What can hang from each mark:
q_17: q_759
q_141: q_55 q_509 q_759
q_18: q_509
q_182: q_18 q_165
q_759: q_17 q_141
q_480: q_55 q_165
q_165: q_218
q_251: q_17 q_55 q_759
q_509: q_18
q_104: q_218
q_218: q_104 q_165
q_55: q_141 q_480

Each row was made from one small tree. Brackets hold a mark, then the marks that hang from it, in the order of their numbers. Every link used is in the known rows. Write each row's tree.
Known rows:
[q_55 [q_141 q_509]]: [ 20   6  12  33 -21   0  11  -7  -3  15  12  19  -3   1  -2  12   4 -19
  -1 -12  11 -17   9 -44 -17   3   3  25  -2   7 -23  -2  -3   1 -20 -14
 -12  33  -3]
[q_17 [q_759 [q_141 q_55]]]: [ 20   6  14  -3  10  -1  -8  -1  -3  23  28   1 -10   3   0   8  -8   3
   4 -12  -3   0  -5  19 -10  -6   1  15 -15   6  33 -17   0   5 -47   5
   1  41   4]
[q_509 q_18]: [ 16  17  14  12  -3 -13 -26  -9   9  20  18  -4   1   3  32  -2  11 -32
   1  -2  13   5  -1 -54  16   3   3  20  -1  19   4 -10   0   6 -21   5
 -19  23  -3]
[q_251 [q_55 [q_480 q_165]] [q_759 q_17]]: [-37   7  -1  39   4 -14 -54   2 -16  25  14  -2  -1   2  39  33   3 -12
   3 -22  17   8   4  26  26  21  16   5   4  35  -8  -6 -15   4 -20  64
 -44   5 -18]
[q_182 q_165]: [ -4   6  24  -6 -17  -5 -18 -11  22  25   6  -4  -1   3   8   1   1 -21
   1  -2  18  -6   4 -44  18  11   6  23 -36   8  -1  -9   0   5 -23  30
 -31  27  -4]
[q_759 q_17 [q_141 [q_55 [q_480 q_165]] q_509]]: [-10 -11   2  26  -6  -6 -20  -3 -39  11   3  15 -34  -7  16  28  -6  12
   6 -13   6  -6   5  16 -12  13  -6  16  28  15  14 -15  -8   5 -20  16
 -20   9   1]
[q_165 q_218]: [ 27  14  19 -31   4  -4 -31  -2  23  27  24  -7   9   4   8 -10   1 -17
   0  -5  20  -6  11 -64  26  -7   7  20  10  17  11 -23  -4   3 -33  35
 -10  25  -1]
[q_55 [q_141 q_509 q_759] [q_480 [q_165 q_218]]]: [ 17 -17  -9  39 -19  -7 -16   6 -32   7 -13  28   9  11  -2  13  31 -17
  -1  -7   9 -28  21  20   0 -14  -8  16  -4   9 -36 -17  -5   3 -10  13
  10   6  -1]
[q_55 [q_480 q_165]]: [-12   1   6  19  -2 -12 -41   1 -13  16   8  -3 -13   2  27  21   2 -14
   1  -7  11  -2   1 -54  32  14   6  10  -7  15 -21  -6  -8   6 -11  33
 -19   5  -4]
[q_759 q_17]: [  3  20  19  -9 -13  -5  -3  -3  20  22  30  -8 -13  -7  16  13  -6 -14
   0  -7  14   1  -1 -27  14  10  13  20  21  24  11 -10  -9   4 -19  28
 -41  25   0]
[q_55 [q_141 [q_509 q_18]] q_480]: [ 18  -1   4  58 -15 -11   0 -11 -20   9   3  44   4   9  29  13  18 -33
  -3  -6  -3  -7   8 -26  -9   1  -4  16  -5  14 -37  -1  -5   4  -1 -33
 -25  10  -2]
[q_759 q_17 [q_141 [q_509 q_18]]]: [ 18  12  10  16  -3  -9   2 -15  -6  13  29  12 -11 -10  31   0   2 -13
   5  -6  10  -2   4  25  -8   4  -6  19  30  23  16 -18  -2   4 -12  -1
 -34  28  -3]
[q_480 [q_55 q_141] q_165]: [-12   7   6  34   7  -9 -13   4 -27  26  40 -21 -21   7   7  32   0 -21
   1  -9  27 -11   1 -47  -5   7  -5  18  -5  20 -16 -12  -9   4 -15  11
  -7  27  -7]
[q_17 [q_759 [q_141 [q_55 q_480] q_509]]]: [ 29  -6  11  18   0   2 -13  -7 -21  18   0  30  -2   6   6  10  -2   8
   3 -13 -15  -5   4  34 -13  -5  -6   7 -15  -6  19  -4  -6   5 -34 -25
  -4  27   1]
[q_17 q_759]: [ 23  18  17  -1  -6  -2  -7  -5  20  26  20 -11   7   5  14   1   0 -18
   1  -6  -2   0  -1 -10  23   1  11  10 -22   6   6  -3  -6   5 -32  13
 -17  39  -2]
[q_251 q_17 q_55 [q_759 q_141]]: [-15  18   8  -2  19 -14 -28   2 -12  31  47   8   9  10  12 -16   0  -5
   2 -30  24  10   4  16  -4  13  28  12  -4  41   9 -31  -6  -1 -39  42
 -18  32 -30]
[q_759 [q_141 [q_55 [q_480 q_165]] q_509]]: [ -1 -14   3  34   1  -7 -35  -3 -42  11  -4  16 -24  -1   9  22  -2  11
   6 -14  11 -10   6 -20 -10   7 -12  16   3   3   7 -11  -1   6 -28   4
   1  13  -2]
[q_18 q_509]: [  5  16  10 -11 -10  -2  -3  -8   7  28  12  -9  -4   1  15   7  -5 -22
  -2   2  19   5   0 -54  25   9  14  21   1   4  10   3  -2   3 -24  10
 -22  28  -5]
[q_251 q_759]: [  7  19   8   5  -7  -5 -30  -9  14  33  18  -9  16   3   4  -2  12 -19
  -3 -16  21   3   1 -27  15   9  17  20 -11  16  -4  -9  -6   5 -33  25
 -17  30  -8]
[q_141 q_759]: [ 16  11  10   1 -23  -4 -21   0  13  15   6  -1   9   3  -7   9  14 -17
   0  -3  21 -13  -3 -16   7  -8   4  20 -15   8   2 -10  -3   5 -27  11
  -4  25   0]
[q_141 q_55 [q_509 q_18] [q_759 q_17]]: [ 22   3   7  31 -38  -6  -3 -11  -5  10 -25   7  -2  -1   8  10  30 -17
   3  -2   9  -6   6  26 -21  -6 -16  27  23  14  35 -11  -1   4 -34 -23
 -12  19   6]
[q_17 [q_759 [q_141 [q_55 [q_480 q_165]] q_509]]]: [ 10 -14   2  32   3  -3 -25  -4 -41  15  -6  12 -15   4  15  18   0   9
   6 -13  -9  -7   6  36  -4   2 -10   6 -15  -3   9  -5  -4   7 -32   0
   2  24  -2]
[q_104 q_218]: [  9   5  43  -6  -7  -9 -13  -2  15  20  14   4 -13   3   5   6   4 -30
  -1  -5   5  -3  10 -72  14   3  17  20  12  15   6 -18  -8   5 -23  14
 -19  27   4]
[q_165 [q_218 q_104]]: [ 25   3  24 -33  -6  -3  11   1  20  25  21  -6  14   1   2 -10  -3 -23
   4  -7  19  -2  20 -67  24 -17  10  12  -6  14  10  -6  -5   7 -36  33
 -12  27  -3]
[q_251 q_55 q_759]: [ -7  19  14  18   8  -7 -47  -4  11  33  19  -5  20   6  15  11   3 -17
   2 -22  27   2   3 -22   9   5  16  16 -16  21   5  -8  -5   1 -42  33
 -22  30 -18]
[q_55 [q_141 [q_759 q_17]]]: [  3   9   1  22 -32  -3  21   7   3  10  28  13  -7   0  -8  27  14 -24
  -2  -6  11 -14  -3  43 -17  -5  12  25   7  25 -17 -18  -7   3 -14  14
 -25  23   3]
[q_182 [q_18 q_509] [q_165 q_218]]: [  1  -5  15 -31 -14  -4 -12 -14  24  37  -1  -6   4   8  16 -17   4 -38
   4  17  32   0  17 -13  47 -13  24  25 -46   5  11 -11   7   1 -28  37
 -20  29  -4]
[q_218 q_165]: [-17  14  33   0   0  -3  -5  -2  29  23  17   2  -3   9   7   9  -3 -18
   3  -1  16  -2  10 -62   9   5   7  21 -30  11   2  -3  -3   7 -29  22
 -23  29  -3]
[q_55 q_141 [q_480 q_165]]: [-16  -4  -1  43  -6 -13 -19   8 -27  11  22  16 -17   7  18  32   5 -21
  -1 -11   7  -7   2 -32  10  12  10  14 -11  20 -47  -8  -7   5  -5  23
 -18   7  -3]

Which tree is each row?
[ 17 -14   4  27   1 -14 -49  -9 -30  17 -29   8  -1   9  35   1  26 -16
   5  -3   7  -2  23 -47  15  -6 -19  17  20  13  13 -16  -2   5 -32   5
   7   2   0] | [q_141 [q_55 [q_480 [q_165 q_218]]] [q_509 q_18]]
[ 33   2  14  11   0   4  -3 -10 -10  21   4   8  -5   0  -3   3  -5   6
   6 -12  -3  -9   4  23 -19  -6  -8  17 -13  -3  33  -9   0   4 -48 -18
   3  45   0] | [q_17 [q_759 [q_141 q_55 q_509]]]
[ 16   0   8  21   9  -4 -11  -2 -28  28  19 -13  -5   7   2  11   7 -16
   3  -7  26 -22  23 -40  -7  -7 -19  21  14  14  -7 -18  -8   1 -20   5
   5  27  -6] | [q_480 [q_55 [q_141 q_509]] [q_165 q_218]]
[-18  -5  -6  49  19 -10 -62  -4 -37  22   7  16   7   3  24  19   2   3
   7 -26  21  -7  10  29   3  10  -1   4 -14  14 -11  -7  -6   3 -25  34
 -13  16 -23] | [q_251 [q_55 [q_480 q_165]] [q_759 [q_141 q_509]]]
[  1   8  13  -9   2  -3  -5   1  -3  19  38   4 -30  -8   3  20 -14   5
   4 -13  12   0  -5   2 -17   3   7  24  29  24  36 -26  -3   5 -35  17
 -25  29   5] | [q_759 q_17 [q_141 q_55]]
[  5 -25   4   2 -19  -7 -11  12 -22  13 -21   4   7   8  -7  13  18 -13
   6  -7  12  -8  20 -15  15 -25  -4   8 -16   8  11  -9  -3   9 -40  35
  17   2   3] | [q_141 [q_55 [q_480 [q_165 [q_218 q_104]]]] q_759]
[  6  11  16 -16  21  -8 -48   1  -8  34  28 -39  -5   6  13   3   1 -14
   3  -3  33  -9  13 -64  27  -6 -12  14  13  20  17 -23 -10   4 -26  40
   1  24  -7] | [q_480 q_55 [q_165 q_218]]
[-12  13  20   2   6 -15 -31   5  -5  21  21  19   2  17  34   2  -5 -16
   0 -16   9  10   4 -56  17  13  26   5   0  32  -5 -13 -14  -1 -25  22
 -31   8 -24] | [q_251 q_17 [q_55 q_480]]
[ 23  11   6  28 -36  -8   4 -12   4   9 -10   8   6  -5  20   3  28 -24
   2   1  11  -8   6  34  -3  -4 -10  22  18  17  13  -8  -4   4 -17 -10
 -25  22   0] | [q_141 [q_509 q_18] [q_759 q_17]]
[ 20   3  12  15 -42   3   3  -6   1  14 -24   3  -6  -5 -14  16  15  -3
   2  -7  14 -15   6  14 -22  -4  -7  28  21   7  34  -7  -6   3 -38 -11
 -12  24   6] | [q_141 q_55 q_509 [q_759 q_17]]
[ -1   0  10  -2   1  -5 -14   3 -15  15  35  23 -25  -2  11  24 -15   6
   2 -14   1   4  -5  10 -13   4  10  17  23  24  22 -22 -10   5 -23  12
 -32  10   7] | [q_759 q_17 [q_141 [q_55 q_480]]]
[ -7 -11  -1  29 -19  -9 -41   8 -24  10 -21   3  -9   9   1  30  19  -7
   1  -6  13  -7   0 -12   5  -1  -4  16 -12   7   3  -9  -3   7 -30  17
   8   3   3] | [q_141 [q_55 [q_480 q_165]] q_759]
[ 12  18  13 -19   8  -9  13   0  -2  23  50   2  -5   9  11 -25  -3  -6
  -1 -15  -3   8  -1  30   9   7  22   8  -8  25   9 -25  -7   1 -28  23
 -13  39 -14] | [q_251 [q_17 [q_759 q_141]]]
[ -2  17   4 -13   3 -13  -7  -4  -9  31  48   3   4   6   1 -29   8  -6
  -3 -25  18  12   2  10   2  15  28  18   2  34  -1 -30  -7   1 -30  35
 -13  31 -19] | [q_251 q_17 [q_759 q_141]]
[ 27   2   0  55 -31  -8  10  -8 -13   6  -5  26  13   6   4   7  36 -35
  -1  -3   9 -18   6  20 -25 -13  -9  26 -11  10 -22  -9   4   3 -16 -32
   0  26  -2] | [q_55 [q_141 [q_509 q_18] q_759]]
[ 15  10   8  36 -31   3  24  -2 -15  18  15   6  -4   2 -13  28  11 -17
   0  -7  20 -22   6  40 -36  -9 -12  22  14  15   0  -8 -14   1 -10 -28
 -20  30  -1] | [q_480 [q_55 [q_141 q_509 [q_759 q_17]]]]
[-10  10   7  24 -14 -12   4  13 -14  11  26  20   4  19  -1  10  16 -24
  -1 -17  17  -7   5   9 -21  -2  20  20  -8  35 -15 -25  -6  -3 -30  13
  -7  23 -20] | [q_251 q_17 [q_55 [q_141 q_759]]]
[  8   8  10   3 -31  -2  -4   2   7  15   1  -4 -11  -2 -10  23  12  -8
   2  -6  14  -4  -2  15 -12  -5   3  28  14  17  34 -17  -5   4 -38   9
 -14  21   8] | [q_141 q_55 [q_759 q_17]]
[  1  -7  12   7   9  -6  21   9 -23  28  38 -20  -6   7   0  16  -1 -27
   5 -11  27 -10  21 -51   3 -16  -4   9  -7  20  -7  -8  -9   5 -24  28
   2  27  -7] | [q_480 [q_55 q_141] [q_165 [q_218 q_104]]]
[ -3 -15  19 -31 -22  -2  27 -12  25  34  -8  -5   8   5  12 -17  -1 -44
   8  13  33   3  25 -16  48 -22  26  16 -60   1  10   4   6   5 -33  39
 -21  32  -5] | [q_182 [q_18 q_509] [q_165 [q_218 q_104]]]
[-12 -11   3  15  13 -11 -46   5 -37  14  20   8 -28   2  14  26  -7   6
   5 -13  11  -1  -2 -26   0   6   0  14  -2  14   5 -19  -1   8 -26  23
  -1  10   1] | [q_759 [q_141 [q_55 [q_480 q_165]]]]
[ -8 -10 -11  59 -38  -7   8   4 -34   1  -7  26 -13   0   7  36  23 -15
   0  -7   5 -21   9  59 -11   6  -2  16   8  17 -36  -5 -11   4   2  11
 -24   6   0] | [q_55 [q_141 q_509 [q_759 q_17]] [q_480 q_165]]
[-17   8  10  26   4 -15  -4  10 -21  15  36  37  -5  22  24  13   0 -22
  -2 -21   4   4   6 -33  -5  13  28   9  -4  37 -30 -17 -13  -4 -17  12
 -31   9 -22] | [q_251 q_17 [q_55 q_141 q_480]]
[ -4   9  13   0  24 -13 -16   6 -16  20  43  29   4  17  33  -5 -11  -4
   3 -20  -9   9   0  40  11   5  21  -7 -18  29   6 -20 -13  -1 -26  23
 -25  22 -25] | [q_251 [q_17 [q_759 q_141]] [q_55 q_480]]
[-14  -2  14  -2 -25  -5  -4 -18  19  32  -3  -5  -5   3  19  -1  -1 -38
   4  15  31   2   5 -15  38   1  26  26 -60   0   0   4   6   2 -23  22
 -29  32  -5] | [q_182 [q_18 q_509] q_165]
[-24   8  -1  45  -1  -9 -16   5 -12  24  36  33   4  10  23  37   4 -21
  -2 -26   8   3   2  41  -8   9  22  10   2  37 -25  -8 -16   0 -15  26
 -51  12 -13] | [q_251 [q_55 q_141 q_480] [q_759 q_17]]
[ -1   2  -2  29 -31  -5   9   8  -7   6  24  35  -4   6   2  34  15 -22
  -5  -8   0  -9  -4  50 -10  -3  13  16   3  25 -30 -12 -12   4  -1   4
 -33   6   6] | [q_55 [q_141 [q_759 q_17]] q_480]
[ 19  -4   3  40 -37  -7  -8  -9 -15   7 -32  29   2   2  20  19  30 -17
   2  -4  -2  -3   5  34 -14  -7 -13  19  20  14  22  -5  -7   4 -21 -28
 -21   4   6] | [q_141 [q_55 q_480] [q_509 q_18] [q_759 q_17]]
[  6   0  19 -17  12  -6  -4   4  -9  33  23 -38  -1   2   8   5  -5 -19
   8  -5  31  -5  21 -69  26 -14  -7   6  -4  16  19  -7  -9   8 -31  40
   0  25  -8] | [q_480 q_55 [q_165 [q_218 q_104]]]
[ 16  -3  -4  62 -39  -9  17  -5 -21   1  -4  45   5   4  19  21  32 -32
  -2  -4  -5 -11   5  61 -20  -5  -6  18  10  22 -27  -7  -9   3   4 -26
 -31   5   2] | [q_55 [q_141 [q_509 q_18] [q_759 q_17]] q_480]
[ 21  10   8  13 -40   0   5  -7  12  12  -7   3   2  -8  -2  11  16 -10
   1  -4  16 -14   7  24  -4  -2  -1  23  16  11  13  -6  -7   3 -20   2
 -23  25  -1] | [q_141 q_509 [q_759 q_17]]
[ 38   9   9  25   4  -6  -2 -16  -5  17  18  12   9   1  28 -13   9 -15
   4  -6  -5  -4   4  42  -1  -5 -12   8 -14   7  11  -9   2   5 -24 -15
 -10  41  -7] | [q_17 [q_759 [q_141 [q_509 q_18]]]]
